What can hang from each mark
Z_729: Z_253 Z_526 Z_674 Z_978
Z_241: Z_253 Z_526
Z_674: Z_241
Z_253: Z_241 Z_962
Z_526: Z_241 Z_729 Z_962
Z_962: Z_526 Z_674 Z_978

Known rows, with every way that one mark hangs from another
Z_674{Z_241{Z_526{Z_729}}}: [ 2.31 -1.94 -1.29  2.69  2.71 -1.76  2.33 -0.68  0.76  0.10 -0.72 -0.76
 -0.85  2.56  2.38 -0.45 -0.83  2.84 -1.06 -2.07 -1.77  0.10]
Z_241{Z_253 Z_526}: [ 0.75  0.51  1.07 -0.12  0.67 -0.67  0.86  1.13 -2.71 -1.22  3.64  1.57
 -0.25  0.13  0.23 -2.28  0.84  2.72 -0.53  0.65 -0.98 -1.51]
Z_241{Z_526}: [ 1.08 -0.42 -0.32  2.28  0.62 -2.04  1.04  0.26 -0.28 -0.40  1.69 -0.02
 -1.79  0.73  2.55 -0.25  0.83  1.48 -0.67 -0.70 -0.59 -0.54]
Z_729{Z_253 Z_526 Z_674 Z_978}: [-1.62  2.76 -1.62 -0.31 -0.56 -1.50  1.54  3.25 -2.30 -2.28  0.60  1.82
 -4.58 -1.25  1.04 -2.12 -0.29  6.35 -6.92  0.75  1.05  4.56]
Z_241{Z_253{Z_962}}: [-0.64  0.16  1.27 -1.89  0.34  2.59 -1.11  1.31 -2.99 -1.23  3.33  2.35
 -0.66 -1.46 -2.04 -1.59  0.22 -0.52 -0.36  0.23 -1.59 -0.93]
Z_674{Z_241{Z_526{Z_729 Z_962{Z_978}}}}: [ 2.63 -1.58 -0.94  2.29  4.02 -1.19  1.63 -0.31  1.49  0.20  0.15 -0.82
  0.09  3.87  1.82  0.31 -0.43  3.63 -1.54 -3.08 -1.58  0.82]
Z_729{Z_526{Z_962{Z_674}} Z_978}: [-0.67  4.65 -0.50 -0.59  0.51 -0.78 -1.03  4.59 -1.06 -1.86 -1.86  0.67
 -3.16  1.25  0.79  0.71 -2.64  2.85 -3.82  2.87 -1.77  2.87]
Z_729{Z_253{Z_962} Z_674 Z_978}: [-2.90 -0.04 -1.01 -1.03  0.19 -0.03  0.04  0.08 -2.29 -1.17  3.58  2.54
 -5.52 -1.94  1.89 -0.70  1.02  3.48 -5.17 -1.51  2.77  4.66]
Z_241{Z_253 Z_526{Z_962}}: [ 1.49  0.36  1.52 -0.57  1.43  0.97 -0.47  1.75 -1.71 -1.25  4.15  1.11
  1.50  1.54 -0.70 -0.30  0.64  3.66 -1.21  0.28 -0.32  0.31]
Z_674{Z_241}: [ 0.76 -2.40 -1.47  1.54  2.56 -0.53  1.24 -0.83 -0.21 -0.17 -1.67 -0.18
  1.02  2.69  0.26 -1.22 -2.16  1.41 -0.55 -1.04 -0.81  0.06]
Z_241{Z_253{Z_962{Z_526}}}: [ 0.11 -0.37  1.04 -2.04  0.80  1.70 -0.04  0.96 -3.10 -1.41  3.93  1.54
 -0.26 -1.66 -1.44 -2.41  1.55 -0.49 -0.29 -0.65 -1.84 -1.19]
Z_674{Z_241{Z_253 Z_526}}: [ 1.29 -2.00 -0.68  1.46  3.02 -0.94  1.78 -0.06 -2.15 -1.13  0.90  0.78
  0.85  2.78  0.32 -2.64 -1.71  3.40 -0.94 -0.62 -1.57 -0.95]
Z_241{Z_253}: [-0.31  0.97  1.45 -2.61 -0.09  1.34 -0.18  0.92 -2.47 -0.84  1.92  1.54
  1.62 -0.57 -2.33 -1.97 -0.05  1.22  0.17  1.24 -0.36 -0.98]
Z_526{Z_729{Z_674} Z_962{Z_978}}: [ 1.22  1.86  2.00 -1.35  2.60  1.42  0.20  0.55  4.02  1.19  1.05 -0.08
  0.07 -0.07  0.09  2.59  2.87  4.28 -2.76 -4.44  0.72  4.28]
Z_962{Z_526{Z_729} Z_674{Z_241{Z_253}}}: [ 0.73  0.79 -0.81 -2.24  2.87 -0.54  2.98 -1.58  0.21  1.36  1.76 -0.13
 -0.17  0.21  2.82 -2.58  1.33  3.57 -0.23 -3.00 -0.71 -0.10]
Z_526{Z_729 Z_962{Z_674}}: [ 1.03  2.63  0.98 -2.11  1.03  3.13 -1.40  0.51  3.97  2.01  0.99 -0.18
  0.14  0.59  0.89  4.14  0.76  2.89 -0.97 -1.89  0.81  3.70]
Z_526{Z_241{Z_253} Z_729 Z_962{Z_674}}: [ 1.65  3.44  3.05 -6.17  0.13  5.21  0.62  3.14  1.32  1.12  2.18  1.84
  0.89  2.25 -1.52  6.14 -0.29  2.22 -2.27 -0.57  1.66  3.58]
Z_526{Z_241{Z_253{Z_962}} Z_729}: [ 1.82  1.56  2.89 -4.45 -1.07  3.15  2.16  2.89 -0.42  0.05  1.55  1.66
 -1.99 -0.26 -1.53  3.97  0.81 -1.15 -1.50 -0.86 -1.12  1.00]
Z_674{Z_241{Z_253{Z_962{Z_526 Z_978}}}}: [ 0.57 -2.05 -0.73 -0.25  3.73  0.23  1.48 -0.37 -2.44 -1.03  1.62  0.68
  0.44  1.88 -0.82 -3.38 -0.55  1.37 -0.82 -2.17 -2.47 -1.42]
Z_962{Z_674 Z_978}: [-2.95  3.55 -0.47 -1.80  2.51 -0.58 -0.13 -1.42 -0.08  1.92  2.25  1.49
 -3.02  0.80  2.27 -2.20  0.51  2.21 -0.09 -2.20  0.56 -1.28]
Z_729{Z_253{Z_241} Z_526 Z_674 Z_978}: [-0.68  1.83 -2.14  0.49  0.19 -1.60  0.23  3.55 -2.55 -1.92  1.39  3.30
 -4.72 -0.79 -0.60 -4.06 -0.52  5.08 -7.30  0.19  0.32  5.46]
Z_962{Z_526 Z_674{Z_241} Z_978}: [-0.94  0.97 -2.21 -1.20  5.15 -2.62  3.04 -2.52 -0.50  1.37  2.41 -0.20
 -1.40  2.35  3.62 -4.53  1.72  3.28 -0.52 -4.71 -0.68 -1.90]
Z_253{Z_241 Z_962{Z_526 Z_674 Z_978}}: [-0.22 -0.77 -1.82  0.47  3.92 -0.03 -1.55 -0.53 -1.17  1.06  5.48  3.14
 -4.77 -0.24  0.56 -4.96  2.49 -2.52 -1.18 -5.13 -2.61  0.37]
Z_962{Z_526 Z_674{Z_241{Z_253}}}: [-0.41 -0.04 -1.53 -1.68  3.18 -0.50  2.42 -1.52 -1.59  0.55  2.15  0.48
  0.55  1.02  2.37 -3.80  0.16  3.04 -0.29 -1.90 -0.05 -0.76]
Z_253{Z_241{Z_526} Z_962{Z_978}}: [ 1.03 -1.79 -1.16  3.21  3.35 -0.73 -2.11  0.48 -1.24  0.01  5.09  3.13
 -5.39  0.49 -0.05 -3.79  1.82 -2.43 -1.72 -4.31 -3.59  0.26]
Z_253{Z_241{Z_526}}: [ 2.02 -1.55 -1.01  2.73  1.39 -1.47 -0.97  0.53 -0.47  0.30  2.31  2.18
 -1.36  1.18 -0.42 -3.01  0.41 -0.58 -0.78 -1.29 -1.45  1.24]

Rows
[ 1.83 -3.23 -1.43  1.72  2.17  0.34 -1.37  0.37 -1.22 -0.22  3.98  2.10
 -2.69 -0.92 -1.05 -3.32  2.14 -4.02 -1.06 -3.68 -3.14  1.35] -> Z_253{Z_241 Z_962{Z_526}}
[ 1.53  0.64  1.52 -0.04  0.61  0.61  0.26  1.44 -1.58 -0.80  4.56  1.68
 -3.25 -1.50  1.02 -0.68  2.16  1.43 -0.95 -1.45 -2.87 -0.73] -> Z_241{Z_253{Z_962} Z_526{Z_729}}
[ 2.73  0.90 -2.70  0.28  1.38  1.85 -2.06  3.40 -0.41 -0.48  3.63  1.05
 -0.17  3.18 -3.64 -2.37  0.26  3.45 -4.99 -1.57 -1.19  2.71] -> Z_729{Z_253{Z_241} Z_526{Z_962{Z_978}}}
[ 0.62  0.08  1.28 -2.32  0.56  1.59  0.24  0.99 -2.30 -0.98  3.69  1.15
 -0.57 -1.98 -1.28 -1.76  2.10 -0.19 -0.21 -1.12 -2.23 -0.88] -> Z_241{Z_253{Z_962{Z_526{Z_729}}}}
[ 0.60  2.82 -0.75  0.52  0.62  1.92 -1.14  3.93  0.41 -0.77 -0.40  0.41
 -0.41  1.21 -0.33  0.48 -1.84  2.72 -3.02  0.91 -1.57  1.93] -> Z_729{Z_526{Z_962{Z_674}}}
[ 2.34  1.88  1.46 -4.48  1.88 -1.69  4.78  0.66 -0.53  0.30  2.72 -0.69
 -0.59  0.85  0.07 -0.60  4.56  0.83 -1.05 -4.06 -1.68 -1.56] -> Z_962{Z_526{Z_241{Z_253} Z_729} Z_978}
[-2.19  1.93  1.00 -2.80  1.58  2.31 -1.15  0.48 -3.03 -0.28  4.37  2.99
 -2.15 -0.97 -0.95 -2.77  0.61  0.59 -0.43 -0.81 -1.24 -1.62] -> Z_241{Z_253{Z_962{Z_674 Z_978}}}
[-2.40  1.95 -1.61 -0.75  4.35 -0.90  0.81 -1.84 -0.30  1.73  1.09  1.38
 -2.26  2.65  2.42 -3.07 -1.04  3.18 -0.59 -2.82  0.04 -1.32] -> Z_962{Z_674{Z_241} Z_978}
[ 0.34 -2.22 -0.52  0.03  2.85  1.28  0.44  0.11 -2.32 -1.07  0.74  1.32
  0.43  1.59 -1.21 -2.31 -2.04  1.18 -0.83 -0.84 -1.95 -0.63] -> Z_674{Z_241{Z_253{Z_962}}}
[-1.11  1.47 -1.52 -2.41  5.17 -2.01  2.95 -2.09 -1.72  1.12  3.29  0.55
 -0.65  2.06  2.48 -5.49  1.68  3.85 -0.47 -4.14 -0.85 -2.42] -> Z_962{Z_526 Z_674{Z_241{Z_253}} Z_978}
[-0.15  1.55  0.77  0.48 -0.35  0.89  3.47  4.91 -0.85 -1.77 -1.47  2.16
 -2.35 -1.10 -0.07  0.30 -1.10  2.84 -5.45  0.07 -0.05  3.23] -> Z_729{Z_526{Z_241} Z_674}
[ 2.42  0.84  0.68 -3.13 -0.22 -2.24  4.32  1.24  0.14 -0.16  0.01 -1.27
 -1.55  0.25  1.73  2.19  2.71 -0.41 -1.33 -1.56 -0.74  1.03] -> Z_962{Z_526{Z_241 Z_729{Z_978}}}
[ 2.27 -1.04 -0.21  2.65  1.53 -1.47 -0.26  0.38  0.90  0.77  2.08  2.21
 -2.18 -0.19  0.22 -2.55  1.39  0.67 -1.63 -2.60 -1.12  2.66] -> Z_253{Z_241{Z_526{Z_729{Z_674}}}}
[-0.96  0.71  0.75 -2.69  1.03  2.20 -0.34  0.53 -3.07 -0.71  4.48  2.25
 -1.07 -1.74 -0.45 -2.55  1.16  0.32 -0.26 -0.70 -1.15 -1.10] -> Z_241{Z_253{Z_962{Z_526 Z_674}}}
[ 0.07  0.29 -0.14 -1.64  0.79  1.76  1.28  0.47 -0.10  0.64  3.34  1.04
 -4.64 -1.27  2.72  1.51  1.97 -1.74 -1.25 -3.25 -1.09  0.82] -> Z_253{Z_962{Z_526{Z_241 Z_729} Z_674}}
[-0.73 -0.49 -0.56 -1.25  1.04  1.75  0.87  0.52 -1.29  0.11  3.55  1.40
 -4.06 -0.69  2.36  0.75  1.22 -2.06 -1.40 -2.41 -0.63  0.32] -> Z_253{Z_962{Z_526{Z_241} Z_674}}
[ 0.92  1.28 -1.68 -2.26  0.94 -0.27  1.43 -1.73  1.16  2.38  4.02  0.06
 -1.64 -0.71  2.86 -1.94  3.23  2.43 -0.82 -3.59  0.78  1.31] -> Z_962{Z_526{Z_729{Z_253{Z_241}}} Z_674}
[ 1.60 -1.54 -0.38  0.90  4.20 -0.32  1.13  0.26 -1.50 -0.92  1.70  0.62
  1.63  4.03 -0.10 -1.99 -1.24  4.30 -1.39 -1.59 -1.37 -0.38] -> Z_674{Z_241{Z_253 Z_526{Z_962{Z_978}}}}
[-0.42  1.67  0.28 -4.34  0.71  0.77  3.13  0.65 -1.99  0.61  3.18  1.30
 -0.43  0.65  1.70 -0.58  1.00  1.12 -0.86 -0.89  1.32 -0.21] -> Z_962{Z_526{Z_241{Z_253}} Z_674}
[ 3.41  1.32  2.52 -3.56 -0.19  3.72  1.23  3.14  2.98  0.87  0.09 -0.29
  1.06  2.75 -1.28  7.91  0.44  0.47 -2.49 -1.42  0.93  4.19] -> Z_526{Z_241 Z_729 Z_962}
[-0.26 -0.57 -2.23 -0.50  3.14 -1.18  2.65 -1.94 -0.33  1.00  1.24 -0.25
 -0.18  1.35  3.54 -2.88  0.20  2.47 -0.25 -2.59  0.28 -0.21] -> Z_962{Z_526 Z_674{Z_241}}
[ 2.58 -1.67 -0.68  2.47  2.01 -0.34 -1.93  0.95  0.27  0.26  2.71  1.87
 -0.19  2.13 -1.11 -1.71  0.26 -0.01 -1.29 -1.52 -0.95  2.52] -> Z_253{Z_241{Z_526{Z_962}}}
[ 1.06 -1.11 -1.33  0.55  2.30  1.06 -1.48 -0.23 -0.01  1.33  4.35  2.71
 -4.40 -1.58  0.78 -2.98  2.23 -2.64 -1.08 -4.33 -2.55  1.99] -> Z_253{Z_241 Z_962{Z_526{Z_729} Z_674}}
[ 1.96  1.48 -0.64 -2.41  1.10  3.93 -2.61 -0.06  3.33  2.73  3.84  0.88
  0.26  1.55 -0.65  2.53  1.29  3.69 -2.33 -2.88  1.84  4.97] -> Z_526{Z_729{Z_253{Z_241}} Z_962{Z_674}}
[-0.47  1.12  1.01 -2.83  0.89  2.16 -0.02  0.58 -2.25 -0.24  4.12  2.02
 -1.42 -2.15 -0.11 -2.02  1.65  0.41 -0.21 -1.08 -1.54 -0.77] -> Z_241{Z_253{Z_962{Z_526{Z_729} Z_674}}}
[ 1.59 -0.46 -0.87  1.84  2.94 -0.51 -2.01  0.44  0.30  0.95  3.44  2.50
 -1.17  2.45 -0.37 -2.55  0.51  0.80 -1.39 -2.26 -0.76  2.14] -> Z_253{Z_241{Z_526{Z_962{Z_674 Z_978}}}}
[ 2.37 -2.16 -0.66  3.29  1.73  0.29 -2.06  0.94  0.10  0.28  3.99  2.72
 -5.06 -0.78  0.27 -1.66  1.59 -2.67 -1.55 -3.51 -3.49  1.79] -> Z_253{Z_241{Z_526{Z_729}} Z_962}
[ 1.90 -0.64  0.82 -3.25  0.15 -0.13  3.71  1.30 -2.06 -0.86  2.11 -0.09
  1.44  0.78 -0.51 -0.01  1.93 -0.28 -0.85 -0.92 -0.11 -0.56] -> Z_962{Z_526{Z_241{Z_253}}}
[ 1.72  0.60  1.16 -2.81  0.27 -2.04  5.03  1.16  0.27 -0.30  0.13 -0.55
 -1.83 -0.92  2.16  1.81  3.06  0.86 -2.40 -2.32  0.21  2.41] -> Z_962{Z_526{Z_241 Z_729{Z_674 Z_978}}}
[ 1.97 -1.61 -1.84  1.94  2.42 -2.30  2.19 -0.74  0.07 -0.14 -0.12 -0.59
 -1.64  2.85  2.58 -0.51 -0.87  3.63 -1.71 -1.81 -1.13  0.72] -> Z_674{Z_241{Z_526{Z_729{Z_253 Z_978}}}}
[-0.32  1.07 -0.43 -3.10  0.81  0.04  3.21  0.13 -0.81  0.99  2.20  0.60
 -1.14  0.84  2.90  0.37  1.06  0.53 -0.88 -1.52  1.54  0.28] -> Z_962{Z_526{Z_241} Z_674}
[ 0.33  1.10 -0.24  1.21  2.69 -0.62 -0.33  0.21  0.76  0.51  3.34  0.41
 -1.52  2.60  2.77  0.55  0.92  3.49 -1.55 -2.04  0.29  0.67] -> Z_241{Z_526{Z_962{Z_674 Z_978}}}
[ 1.31  1.70  0.68 -4.21 -1.70  1.20  1.99  2.12 -0.25  0.23  1.63  0.83
 -4.85  0.83  0.57  5.33  0.81 -0.29 -3.44 -0.85  0.51  2.77] -> Z_526{Z_241 Z_729{Z_253{Z_962} Z_978}}
[ 2.27  1.14  0.70  0.90  1.01 -1.66  0.28  1.18  1.74 -0.08  1.18 -0.65
 -2.13  1.24  2.70  2.97  1.44  2.89 -1.80 -1.02 -0.79  2.37] -> Z_241{Z_526{Z_729{Z_978} Z_962}}
[ 1.39  0.27  0.68  2.16  0.66 -1.86  2.13  0.15  1.65  0.32  1.46  0.24
 -3.01 -1.19  3.47  0.44  2.28  3.26 -1.67 -2.39 -0.22  1.58] -> Z_241{Z_526{Z_729{Z_674}}}
[-0.74  0.80 -0.63 -0.88  1.12  0.27  0.23 -0.24 -0.22  0.37  2.87  0.70
 -5.29 -2.23  3.51  0.03  2.06 -1.04 -1.03 -2.79 -1.68  0.75] -> Z_253{Z_962{Z_526{Z_729{Z_978}} Z_674}}
